Each row was made from one small tree. The marks that hang from a mark follow it in brackets, in the order of their numbers. Every link used is in the known rows. Write each row's tree.
Known rows
k197[k607 k691]: [  0.3  29.6   3.5   8.6  18.6   3.3  10.6 -28.5 -39.9   6.0  31.3  -9.9
  17.3   1.5  49.9  37.1  10.0 -22.8  20.0   8.8  -3.4  34.7   3.6]
k769[k774[k607 k691[k197] k761]]: [ 26.8 -44.2 -17.1  26.7 -29.8 -54.7  -5.2   2.7 -23.6 -15.6  19.6 -20.6
  27.3  -7.1 -62.7  -4.5  12.9  21.8   7.9  -4.3  -1.6   1.8 -25.3]
k761[k197[k607 k691 k769[k774[k260]]]]: [-14.7  20.9  -0.4  11.6  24.8 -35.6   3.6 -48.9 -19.4   0.7  24.0  -4.6
  21.0  -4.1  37.4   5.9  10.2  -2.1  -7.0  11.9  -6.9 -10.8 -22.8]
k691[k197[k607 k761[k774] k769]]: [-22.0  27.0  -4.5 -24.2  29.7  -6.0  22.7 -15.8 -20.4 -30.1   4.7 -19.0
  57.7   0.7  26.9   1.4  70.7  -0.6  20.0  12.1 -25.2  14.5  16.2]
k774[k260 k607[k197] k769]: [ 46.0 -16.4 -19.0  67.0  26.8  11.5 -20.3 -15.2  -5.6  17.2 -13.1  22.5
  16.7  25.0 -21.5 -20.6 -12.7  13.9 -45.0  -3.6   2.9 -19.1 -49.2]
k761[k197 k774[k691]]: [ 22.0  49.7  18.3 -32.0 -20.8 -72.2  31.1 -27.6 -25.7  15.3  50.6  17.9
 -31.5  -1.0  25.5 -12.1 -19.3  29.7  13.7 -54.7  -7.4 -24.4  21.1]
k691[k197[k761[k774[k260 k607]] k769]]: [  0.1  14.6  -5.9  -5.6  18.9  -6.8  15.6  -8.7 -22.1 -23.2   0.7  -6.4
  51.0  23.1  -1.2 -11.3  48.8   5.8   7.5  -2.5 -21.5 -10.9   7.8]
k197[k761 k769[k774[k260 k607 k691]]]: [ 21.8 -29.0 -47.9  42.4  30.7  -1.3 -17.9  -1.9 -37.0 -27.4 -13.3 -25.1
  48.0  -1.2 -19.5  -1.0  20.6  16.9  -0.9  16.0   2.3  14.3 -54.4]
k197[k607 k761 k769]: [  0.1  14.6 -32.4  -0.8  48.5  25.3   3.7 -19.1 -37.4 -28.5  -1.0 -29.1
  63.0  -8.8  46.6  34.6  54.3   0.3  17.2  15.7  -4.9  32.1 -17.1]
k607[k774]: [ 28.9   6.0  15.6  34.9   0.2  -6.8 -24.9 -25.3 -30.3 -32.7  62.7  19.0
   4.9   7.7  19.9  -5.0 -13.8  14.7  40.1 -39.6 -44.5 -30.4  17.9]
k761[k774[k260 k691 k769]]: [ 47.3   8.1 -14.6  34.5  14.5 -17.9  -6.3 -13.8 -21.6  13.4   9.6  15.6
 -34.5   8.1  -2.6 -47.7 -30.1  32.3 -12.3 -33.0  22.1  -9.0   9.2]
k260[k774[k607[k197] k761 k769]]: [ 38.3 -19.5 -14.4  51.2 -15.2  -2.2 -23.4 -11.5   6.0 -11.1  14.5  12.9
  -3.8   8.1 -50.0  -7.0  19.6  10.2  -3.4 -43.5   0.5  -1.8 -18.1]
k769[k197]: [ 43.9  37.9   7.2  10.3 -45.3 -34.2  -8.0 -28.3 -19.1 -34.6  61.0   2.4
  28.6  14.8 -21.1  39.1 -29.7  -3.8  27.9 -25.0  13.7 -48.7  -0.6]
k197[k607[k774[k260 k761]] k691 k769]: [-36.6 -16.6 -27.7  33.9  55.9  23.3  -8.8 -44.4 -39.7  -3.0  25.2 -15.4
  35.0 -18.0  45.0 -11.2  38.5  -5.5  -6.5  36.6 -10.8  18.6 -15.4]
k769[k197 k774[k691 k761]]: [ 31.7 -21.6 -20.2  30.0 -67.8 -69.2 -17.5 -16.0 -25.5 -39.9  56.6 -24.4
  30.0 -16.7 -72.8  15.8 -19.8  16.5  27.2  10.1  23.7 -23.5 -28.7]
k761[k774[k260 k607]]: [ 36.1  29.5   0.2   3.8   7.3 -23.6  -5.1 -31.0 -25.7  12.7  18.3  21.4
 -22.2  19.3  -4.9 -13.7 -14.8  27.8   4.8 -57.6   5.1 -25.3  12.4]
k197[k607 k761]: [ 20.4  25.3  -8.4   1.2  12.6  14.5  10.3  -8.6 -50.5 -14.4  15.1 -19.0
  46.2   9.8  41.6  49.2  29.8  -6.0  44.1   3.9 -14.1  40.0  -0.2]
k197[k607[k774] k691 k761]: [-25.4   8.3  -7.1  25.5  27.3  19.0   9.6 -11.1 -67.3 -10.6  34.8 -21.3
  42.8   6.4  66.3  29.8  40.6 -14.9  57.3  49.4 -48.7  62.1  -3.9]
k691[k197]: [ 28.8  25.8  26.5  -1.0 -15.2 -17.5  11.5 -10.3 -14.1 -23.5  31.4   7.1
  33.5  27.3  -4.4   7.3  11.4  -9.6  16.4 -30.8 -21.0 -27.9  27.0]
k260[k774[k691 k769]]: [ 54.1  -7.3 -13.0  65.3  -1.6  -5.0 -28.8   0.5   6.8 -17.7  10.8  11.0
 -31.5   1.9 -37.1 -25.1 -18.8  -0.5   0.1 -52.7  18.2   9.2 -14.2]
k769[k774]: [ 45.5   3.4   5.2  35.2 -15.7 -34.4 -35.6 -24.1 -18.6 -40.6  35.5   1.8
   7.6   2.6 -16.8  12.5 -17.8  15.4  35.3 -30.1  -9.8 -20.1  -0.7]
k761[k197 k774[k260 k607 k769]]: [ 29.8  26.1   7.5  15.3   9.9 -54.9   6.8 -35.6  -6.8  26.6  12.7  28.7
 -24.6  29.6   7.8 -36.5 -15.9  42.4 -17.7 -38.8  -1.2 -48.9   4.2]
k774[k260 k607 k691]: [ 53.2 -20.4 -26.0  41.1   8.6 -11.1   1.3   1.8 -35.1  36.4  -4.9   3.8
  -1.9  12.6 -41.0 -11.8 -38.5   3.7 -36.7 -34.5  29.8   0.9 -53.5]
k197[k607]: [ 25.1  31.0   4.1  -0.3  12.7  -1.1  -1.2 -28.9 -24.2  -7.8  26.8  -2.8
  17.4  -4.1  32.3  33.7   5.2  -5.3  19.8 -27.3   0.7   8.5   7.5]
k761[k197 k774[k260 k607 k691 k769]]: [ 28.2  11.4  -5.6  15.5   8.7 -62.1  17.6 -20.4 -12.1  38.0   8.1  20.2
 -31.0  14.6  -2.1 -47.2 -22.9  40.9 -30.6 -31.1   9.4 -28.1 -13.9]

Which tree is each row?
[ 17.6  35.5  -6.9   0.9 -27.7 -19.5   5.0 -20.6 -34.5 -33.3  42.5 -20.0
  54.7   7.5   1.1  55.5   7.5 -10.2  43.5  14.0   4.6  -2.2 -12.5]
k769[k197[k607 k761]]
[  8.0  22.6  -4.0   3.1   6.0  -6.9 -16.1 -37.2 -10.6 -35.4  37.4   9.8
  32.3 -26.8  11.9  15.9  17.6   4.7   3.5 -13.4 -27.7 -10.9 -24.9]
k607[k197[k769[k774]]]
[ -8.0  -1.9 -37.8  14.8  46.0   5.6 -15.9 -22.1 -31.4 -46.0  -5.1 -36.8
  62.5 -21.2  27.6  24.7  57.0   8.0  26.4  31.8 -11.1  36.3 -29.2]
k197[k607 k761 k769[k774]]
[-42.3  -7.8 -35.3  37.4  68.7  39.4  -2.7 -25.4 -56.7 -14.6   9.3 -26.7
  57.1  -5.3  63.4   2.4  55.3 -12.3  17.8  64.3 -30.3  50.7 -28.7]
k197[k607[k774[k260]] k691 k761 k769]
[ -3.6  33.6  -1.2  -1.5  11.3  10.5   5.3 -35.5 -25.8 -14.0  43.4  10.7
  32.3 -14.5  37.1  25.1  18.0 -12.9  -3.3   2.2 -26.2   4.1 -19.4]
k607[k197[k691 k769]]
[ 33.1 -14.8 -24.3  55.5   2.5  -4.0 -17.0   9.1   3.6  -9.6  -0.2   5.9
  -9.9  -5.8 -43.2 -13.9   9.4   0.1  -5.7 -30.6  -2.0  33.2 -46.3]
k260[k774[k607[k197[k761]] k691 k769]]
[  7.0  17.7  -5.1  20.8 -17.5 -28.0 -10.1 -31.8 -22.6 -24.5  52.5  -7.1
  27.8 -12.0 -11.2  15.0 -14.8  -6.7  21.4   4.3   5.1 -18.5 -22.2]
k769[k197[k607[k774[k260 k691]]]]
[ 22.5  32.7  -2.4  16.4 -41.6 -18.9   8.0 -13.9 -46.8 -28.0  55.8 -13.6
  47.1  28.3  -2.2  51.4  -8.4 -15.9  44.2  21.6   0.9  -9.2  -8.8]
k769[k197[k691 k761]]
[ -9.0  21.2  -4.8   9.7   8.9  -3.1  -8.3 -37.0 -20.6 -25.5  40.6   5.1
  33.2 -23.7  23.6  18.1  20.0  -7.2   3.8  13.0 -30.6   6.1 -27.7]
k607[k197[k691 k769[k774]]]
[ 21.8   8.3  -5.2  30.6   9.1   6.4  -0.7 -25.1 -32.3  27.8  12.3  20.4
  17.1  20.5 -10.2   9.7 -11.7  -9.5 -23.3 -13.0  -7.7  -4.7 -43.9]
k774[k260 k607[k197[k691]]]
[ 39.3 -29.7  -8.0  42.6 -24.0 -48.2 -22.0 -28.1 -27.2  -0.1  20.4   0.7
  14.7  18.1 -49.4  -3.3 -11.4  27.6   2.1 -20.0   4.0 -35.5 -26.2]
k769[k774[k260 k607 k761[k197]]]
[ 36.3 -33.7 -25.9  52.0 -16.0  -9.9 -13.9   3.9   1.1  -0.1   9.9   4.3
 -10.9  -7.3 -60.1 -17.9  12.7   9.1 -16.2 -36.6  11.8  19.6 -36.0]
k260[k774[k607[k197] k691 k761 k769]]
[  7.8  -9.7 -16.6  50.2  38.5  25.7 -13.7 -10.8 -45.2 -16.3   8.9 -10.3
  39.5  11.2  39.3   0.0  27.1   6.3  34.8  28.4 -32.3  31.8 -11.3]
k197[k607[k774[k260 k769]] k761]
[ 33.6  -7.9  -7.8  28.7 -67.2 -61.9 -27.9 -30.6 -21.3 -51.4  61.6 -16.2
  36.4  -1.4 -62.0  26.6 -12.8  17.5  40.1   1.8  14.1 -44.8 -10.6]
k769[k197 k774[k761]]
[ -3.1   5.5   6.3  16.1  -6.6  -8.4  -4.5 -18.4 -31.8 -20.0  68.0  20.5
  11.1 -33.0  20.7 -10.5  -0.1   4.4  22.0 -11.8 -61.7   9.1 -22.0]
k607[k197 k774[k691]]
[ 26.8 -28.0 -28.4  18.5  -5.6 -17.8  23.3 -21.6 -45.9  42.3  16.2  -7.8
  15.1  -1.4 -16.4 -19.9 -11.5  10.0 -41.2 -10.2  40.6 -10.9 -30.9]
k774[k260 k691 k761[k197[k607 k769]]]
[ -5.9  37.6   9.4  12.2  25.8 -39.0  16.1 -47.0 -19.6  33.0  18.9  17.1
 -23.3  16.0  49.6 -31.9  -2.9  19.2  -7.8   2.6  -2.5 -10.6  13.6]
k761[k197[k607 k691] k774[k260 k769]]
[ 28.4   6.6 -16.5  50.8  -0.3  -5.0  -6.0 -10.0 -20.5 -23.8  21.3 -14.6
  40.5  21.3   9.8  19.6   2.5   0.9  14.3  39.0   9.2   1.0 -12.4]
k774[k769[k197[k607 k691 k761]]]
[ -7.8  21.1   3.8 -10.5  27.5  -5.9  11.3 -23.9  -2.9 -28.2  10.5 -10.1
  52.7  -2.2  13.9   2.8  48.0 -11.7  -2.5  -4.5 -13.0  -9.0   8.5]
k691[k197[k607 k769]]
[  0.3  19.3  -2.9  -4.1  16.1 -49.2   4.6 -39.6  -9.7 -10.2  24.8  -6.8
  21.2 -20.7  25.8   7.2  10.4  11.3  -4.8 -11.1  -4.2 -15.9 -22.5]
k761[k197[k607 k769[k774[k691]]]]
[ 21.9 -18.8 -25.4  22.4 -19.0 -11.3  -6.3  -7.0  -7.5  -2.8  20.3   1.5
  -4.5 -18.6 -56.2  -3.2  20.0   0.5  -9.3 -50.5   8.7  18.0 -37.1]
k260[k774[k607[k197[k769]] k691 k761]]
[ 30.5 -30.8  -7.6  46.1 -22.1 -46.0 -17.1 -27.9 -32.6   4.7  22.0  -2.1
  14.8  19.4 -42.9  -1.9 -10.5  21.3   1.9  -7.3   2.4 -27.4 -27.1]
k769[k774[k260 k607 k761[k197[k691]]]]
[ 30.2 -53.1 -22.0  46.0 -20.7 -42.6 -11.2  -2.5 -28.5   0.6   5.6 -14.5
  22.3   2.1 -73.7 -22.5  -0.8  17.5  -9.4  -1.6  10.5  -3.9 -37.2]
k769[k774[k260 k607 k691[k197] k761]]
[ 48.9 -50.2 -21.1  42.6 -21.8 -16.9  18.5  20.2 -20.8   4.6  13.7 -14.9
  28.0  13.7 -37.5 -30.6  10.0  20.5 -23.3   8.8  20.8  -3.0   2.4]
k774[k691[k197] k761 k769]
[  7.6 -23.4  -8.7  48.6  19.2   1.2 -11.5  -7.1 -36.8 -15.4  29.3   5.5
  20.4   3.5  -2.9 -43.6  -1.9   4.6   7.4  -2.4 -33.4  -7.2 -15.8]
k607[k774[k260 k691[k197[k761 k769]]]]
[ 76.0 -39.9 -20.0  77.5  -4.6  18.8 -20.1 -15.6 -30.2  14.7   7.4   9.6
  12.4  45.9 -28.5 -28.4 -23.4  25.5 -27.0 -12.9  36.6 -40.8   3.9]
k774[k260 k761 k769]
[  2.3  17.5 -12.1  12.0 -22.2 -23.0   1.1 -15.8 -38.1 -35.8  51.5 -20.8
  50.0  -6.6   0.4  34.8   8.2  -5.4  46.7  24.2 -10.8   7.0 -21.1]
k769[k197[k607[k774[k691]] k761]]
[-13.7  19.7  -9.0  27.5 -13.1 -10.0   0.8 -25.0 -48.6 -24.3  50.2 -18.3
  50.7   9.1  12.5  32.6   7.9 -18.7  44.3  47.6 -13.9  10.5 -21.1]
k769[k197[k607[k774[k260]] k691 k761]]
[ 28.1  38.8  -4.6  -3.9 -40.1 -37.3   4.5 -17.5 -33.8 -32.1  48.4  -8.0
  36.1  19.4 -16.4  39.4  -1.6  10.0  44.9  -8.0   0.6 -23.3  -2.1]
k769[k197[k761[k774[k607]]]]
[  8.2   6.3   5.0   9.3   7.9 -22.8  -6.6 -19.8  -0.6 -45.3  17.2  -5.1
  45.3   5.2 -14.1  -9.6  30.5   0.9   5.0 -10.4 -18.6 -30.3   6.6]
k691[k197[k769[k774]]]
[ 25.2 -57.6 -13.1  74.8   3.0  -1.7 -14.0  -1.7 -30.4  -3.4  29.2   7.1
  13.1  12.6 -24.0 -62.7  -5.5  21.9  -8.1   6.5 -17.0 -19.3  -4.2]
k607[k774[k260 k691[k197] k761 k769]]
